Each row was made from one walk, in order. Every step used is in the known rows, and no mark comes twice. Write each row's walk.
In the rows, zero is written as 128.
Known rows:
gagon/felud/gesek: [156 129 156 131 107 103 151 101 168 162 117 135 165 138 166 126 127 117]
gagon/felud: [142 137 131 150 100 133 140 108 153 140 117 141 100 143 178 119 124 140]
fadab/gosid: [137 113 131 110 141 108 103 109 121 123 126 107 126 130 132 144 117 159]
tokun/felud/gesek: [160 145 158 139 127 100 174 117 158 138 124 123 231 130 123 139 160 116]
felud/tokun/fadab/gesek: [142 184 112 107 114 158 162 123 151 150 115  97 150 122 145 176  96 148]
gesek/fadab: [117 112 128 110 125 136 136 114 154 109 117 139 124 135 122 137 101 131]
gagon/felud/tokun: [152 150 132 126 106 108 140 104 173 155 108 143 117 160 192 158  93 110]
felud/gesek/gosid: [156 106 154 103 142  98 131 110 160 145 128 125 119  96 119 183 112 106]
gosid/fadab/gesek/gagon: [ 88 179 164  86 133 138 116 121 138 121 117 140 168 128 142 127 135 157]
gosid/fadab: [ 96 141 148 115 136 122 138 104 126 119 133 145 169 148 123 119 125 137]
felud/tokun/fadab/gesek/gagon: [129 186 138  80 116 161 151 144 157 147 102 110 118 114 149 192 137 144]
gosid/fadab/tokun/felud/gesek: [133 156 180 126 115  90 210  93 162  78 124 122 240 163 116 165 160 141]
gagon/felud/tokun/fadab/gesek: [155 190 117 128  87 161 174 103 177 165 103 113 133 137 192 166  95 157]
gesek/gagon/felud/tokun: [139 155 161  99 106 111 135 127 176 157  97 158  91 155 194 172 131 108]
tokun/felud/gesek/gagon/gosid/fadab: [138 154 203 111 126  49 182 102 180 169  94 144 236 154 166 164 181 143]
fadab/gesek/gosid: [146 147 122 116 128 133 102 113 149 136 125 116  85  88 134 173  75 149]
fadab/tokun/felud/gesek: [164 144 166 136 107 101 198 117 165  89 121 105 197 136 112 173 162 130]
gesek/gosid/fadab/tokun/felud: [135 151 161 133 109 120 192  91 160  56 122 136 117 144 126 201 138 160]
gagon/gosid/fadab: [117 128 147 131 125  78 140  89 146 162 111 133 154 159 165 135 113 153]

Write each row's walk:
[ 99 173 138 115 132 131 121  97 133 123 129 126 193 135 130 114  95 157] | gosid/fadab/gesek
[141 151 160 157  94  77 200  86 165 103 104 120 163 176 160 175 145 178] | gagon/gosid/fadab/tokun/felud
[140 156 148 110 113 101 100 130 159 180  94 111 110 113 181 157 123 162] | fadab/gesek/gagon/gosid
[151 178 140  95 106 125 151 131 177 192  80  98 113 123 188 208 123 162] | felud/tokun/fadab/gesek/gagon/gosid
[106 135 176 105 125  78 132 110 150 159  98 146 129 153 170 151 151 152] | gesek/gagon/gosid/fadab
[180 129 165 128 110  92 186 108 177  88 120 114 127 115 116 222 141 127] | fadab/tokun/felud/gesek/gosid
[102 138 153 115 113 124 163 104 131  66 129 126 134 161 117 153 132 150] | gosid/fadab/tokun
[172 140 193 124  96  61 188 127 187 134  89 108 153 139 158 208 191 147] | fadab/tokun/felud/gesek/gagon/gosid
[153 146 182 139 103  50 207  79 182 122 106 110 225 170 150 182 148 157] | gagon/gosid/fadab/tokun/felud/gesek
[153 151 140 154  96 128 190 126 149  66 120 113 139 143 127 166 161 153] | fadab/tokun/felud
[111 127 146 110 140 114 132  96 140 114 129 152 101 129 129 166 106 137] | gesek/gosid/fadab
[143 143 180 117 141  86 178  84 170 128 123 149 205 128 122 175 134 127] | tokun/felud/gesek/gosid/fadab
[133 144 160 123 100 129 135 131 155 142 103 155  79 139 185 137 167 137] | gesek/gagon/felud
[130 126 179  83 136 101 131 144 149 143 116 134 159 117 123 152 167 103] | felud/gesek/gagon
[174 132 160 129 131  90 167 109 174 140 123 132 169 104 126 185 141 116] | tokun/felud/gesek/gosid
[139 123 123 117 124 155 157 114 121 121 119  91 128 122 126 154 151 184] | tokun/fadab/gosid
